Known rows, with every way that one mark hangs from another
(K_533 (K_108 (K_119 K_844))): [-11   7 -56  22 -46  47   6   1  38  33   5  12 -10  12  -6  26 -63  32
  20 -14   8 -11]
(K_533 K_108 (K_844 K_735)): [-24 -44 -55 -14 -23  30  -2  -7  60 -10 -29  68   0  30  25  38 -65  22
  11  35 -16  57]
(K_119 (K_108 K_297 K_533)): [-18 -13 -30  76 -21 -20  24  -2  15  16 -26 -24  -4  -8  -4  33 -13  -8
 -11  13 -42  11]
(K_870 (K_108 K_119 K_297 K_735) K_844): [ 17 -39 -30  69 -44 -31 -60   9   0  70 -65 -85   7   5  -4  88  -6  30
 -46 -49  54  46]
(K_150 (K_108 K_119 K_735)): [ 23  -8 -13  44 -39 -35 -29   0  25  -1 -16 -31 -35   5  12  69   3  13
 -36 -55  34 -21]
(K_870 (K_108 K_119 (K_297 K_844))): [  1   3 -18  74   0 -39 -37   1 -19  49 -25 -67  30  15  11  40  15  12
 -23 -55  32  10]
(K_119 (K_108 K_735)): [ -8 -34  -7  31  -8  -5   0   5  -4 -30 -16   1 -34  -5   9  56 -20  15
 -10  -3   0 -16]
(K_150 (K_108 K_297)): [ 16   9   0  26   0 -24  -3  -3   8  20  -4 -49  16  -7  -2  15  43 -21
 -23   8   6  34]
(K_150 (K_108 K_870)): [ -8   5  -6  41 -22 -22 -18  -7  22   1  -6 -31  -4 -27  12   5  36  -9
 -28 -12  14  41]
(K_108 K_533 K_735): [ 10 -24 -23  41 -48   0 -24  -7   9  21 -33   6 -26   3  -6  48 -37  14
 -37 -26 -22 -20]
(K_870 (K_108 K_297) (K_844 K_735)): [  3 -45  -8  34 -13 -67 -55  -4  10  39 -48 -61  26   2   9  51   6  -2
 -14  45  35  76]
(K_870 K_108): [ -8 -15  11  23   4 -39 -15   0  -5  12 -44 -29   2  11  11 -12  -5  18
 -10  20  25  21]
(K_533 K_844): [ -4 -17 -15 -15 -25  28   8  11  25  21  -9  17  11  12   2 -20 -33  14
   5  12  -6  48]
(K_150 (K_108 (K_297 K_844))): [ 39  19  11  38   1  -8 -24  -2 -35  30  26 -54  25 -22  13  24  57 -30
 -19  -3   9  14]
(K_297 (K_844 K_735)): [ 11  -9   2   9   7 -18 -49 -13 -13 -16  29   7   4   0  25  42   7 -19
   6  10   1 -20]
(K_533 (K_108 K_870) K_844): [-42 -27 -68  19 -41  79   5   4  43  20 -34  51  13   4  14   5 -42  32
  -9 -13 -19  86]
(K_119 (K_108 K_297) K_844): [ -9  -6 -18  29 -17   9  19  15   8  29  21 -35  13  -6 -23   0 -16  -6
  23  42 -10  24]
(K_119 (K_108 K_297 K_735 K_870) K_844): [-26 -32 -50  59 -47  27 -25  14  21  27   6 -38  10 -11 -35  50 -13  11
 -19  -8 -11  52]
(K_533 (K_108 K_297) K_844): [-18 -22 -63   3 -20  69  21   7  35  37 -29  32  33  21  -1  14 -36  21
  -5   4 -24  87]
(K_297 K_844): [ 18  10   9  13   4  22 -22  -2 -44  13  29  -9   7 -14  16   8  17  -9
   1 -12   2 -21]
(K_870 (K_108 K_297 K_533) (K_844 K_735)): [  1 -46 -25  72 -45 -70 -51 -13  24  62 -67 -60  13  -2   8  58 -18  -4
 -28  44   8  62]
(K_108 (K_297 (K_844 K_735))): [  9 -10 -13  17  15 -18 -51  -8  -3   7  24 -15  34   6   4  57  27 -26
  -3  -3 -11   9]

Rows
[  5  -7 -51  82 -34 -45 -51 -16  34  33   1 -26  17  12   6  93 -10 -14
 -20 -56 -25 -20]	(K_108 K_119 (K_297 (K_844 K_735)) K_533)
[-31 -34 -78  49 -23  60 -36  -2  19  17 -39  15  16   3 -15  82  -4  23
 -52 -57 -21  64]	(K_533 (K_108 K_297 K_735 K_870))
[-36 -29 -82  63 -46  41 -38  -4  41  -1 -40  26 -21  11   2  98 -35  43
 -42 -99   2  13]	(K_533 (K_108 K_119 K_735 K_870))
[ -3 -14 -80  36 -52  61 -21   6  39  54  -9  -4   4  25 -29  81 -53  35
 -13 -45   0  15]	(K_533 (K_108 (K_119 K_844) K_297 K_735))
[ 26 -14 -28  63 -39  21 -48  -6 -27  51  -5 -21  10  -8  -9  71  -2  -3
 -46 -47 -32 -10]	(K_108 (K_297 K_844) K_533 K_735)
[ -9 -14 -36  64 -82  -1  -4  -5  58  44 -31 -12  -4 -18  14 -12 -23   5
 -35  -1 -17  75]	(K_150 (K_108 (K_533 K_844) K_870))
[-34 -48 -23  58 -30 -34 -38  -5  24 -20 -11 -18 -16 -37  25  70   2 -11
   2  28  11  50]	(K_119 (K_108 (K_870 (K_844 K_735))))
[-31 -14 -71  49 -51 -24 -54   0  86  37  15 -36  34  19 -36  56 -15  -1
  -7 -47  -1  49]	(K_108 (K_119 (K_844 K_735)) K_297 K_870)
[-33 -60 -60  80 -87  23  -4   5  46  17 -49  18 -26  -8   7  50 -64  31
 -38 -23 -35  56]	(K_119 (K_108 (K_533 K_844) K_735 K_870))
[ 11  18 -26  50  -5   2 -27   2 -15  39  23 -40  30   5  -2  53  24  -8
 -12 -71   7  -8]	(K_108 K_119 (K_297 K_844))
[-33 -50 -92  31 -50  87 -26   8  46  38 -49  29  28  16 -13  62 -34  34
 -46 -47 -26 110]	(K_533 (K_108 K_297 K_735 K_870) K_844)
[-31 -38 -56  37 -38  26 -48 -17  33   6 -22  24  -4 -25  26  77 -14   5
  -9  12   6  63]	(K_533 (K_108 (K_870 (K_844 K_735))))
[  4 -37 -37  46 -50  26 -65   7  -3  53 -19 -47  21 -27 -22  78  27   3
 -52 -50  12  79]	(K_108 K_297 K_735 (K_870 K_844))
[ -38  -27  -98   74  -40   40  -39   -2   50   19  -45    1    8   16
  -17  113  -11   34  -54 -111   -8   46]	(K_533 (K_108 K_119 K_297 K_735 K_870))
[-21 -14 -69  19 -41  51  18   4  51  20 -31  44  -3  27  18  35 -67  43
   5 -31  -2  35]	(K_533 (K_108 K_119) K_844)
[ -6 -45 -52  -5 -40  79  -4   6  25  13 -40  56 -11  19  14  43 -63  44
 -17  -6 -10  47]	(K_533 (K_108 K_735) K_844)
[ 12 -21 -24  76 -18 -28 -66   5 -27  49 -38 -63  15  19   4  83   4  25
 -44 -78  35   2]	(K_870 (K_108 K_119 (K_297 K_844) K_735))
[ -8 -13 -47  83 -75  11 -33  -4  13  81 -24 -49  24 -40 -16  39  11  -9
 -43 -24 -19  73]	(K_108 K_297 K_533 (K_870 K_844))
[ 22  18 -27  69 -84 -29  -2  -6  46  57   7 -48 -25  -8  -3   7 -41   4
  -4   1   7 -25]	(K_150 (K_108 (K_119 K_844) K_533))
[ 13  -8 -33  18 -62  19 -30   7  26  41  13 -16 -17  15 -26  40 -49  30
  -6 -43  20 -22]	(K_108 (K_119 K_844) K_735)
[-45 -10 -68  45  -9  49  -7  -4  27  19 -26  10  30  -3 -11  40   9  11
 -27 -35 -26  69]	(K_533 (K_108 K_297 K_870))
[-13 -34 -59  44 -70 -39 -18  -9  95  23 -32  21 -11  33  13  49 -75  19
  -5 -23 -21  18]	(K_108 K_119 (K_533 (K_844 K_735)))
[ -1 -15 -65  23 -58  59 -19   2  33  30 -10  18 -26  20  -9  64 -72  45
  -5 -39  11 -17]	(K_533 (K_108 (K_119 K_844) K_735))
[ 21 -47  -8  42 -30 -17 -56   8 -27  64 -60 -73  13  -8  -3  56   4  19
 -45   1  42  67]	(K_870 (K_108 K_297 K_735) K_844)
[-15   8 -43 105 -71 -45 -16 -13  56  29 -27 -39 -22 -17   9  43   1   2
 -43 -62   1   7]	(K_150 (K_108 K_119 K_533 K_870))
[ 28 -13 -14  26  -5  31 -51   5 -41  30  15 -22  23  -2  -8  63  25  -4
 -37 -47  -4   1]	(K_108 (K_297 K_844) K_735)
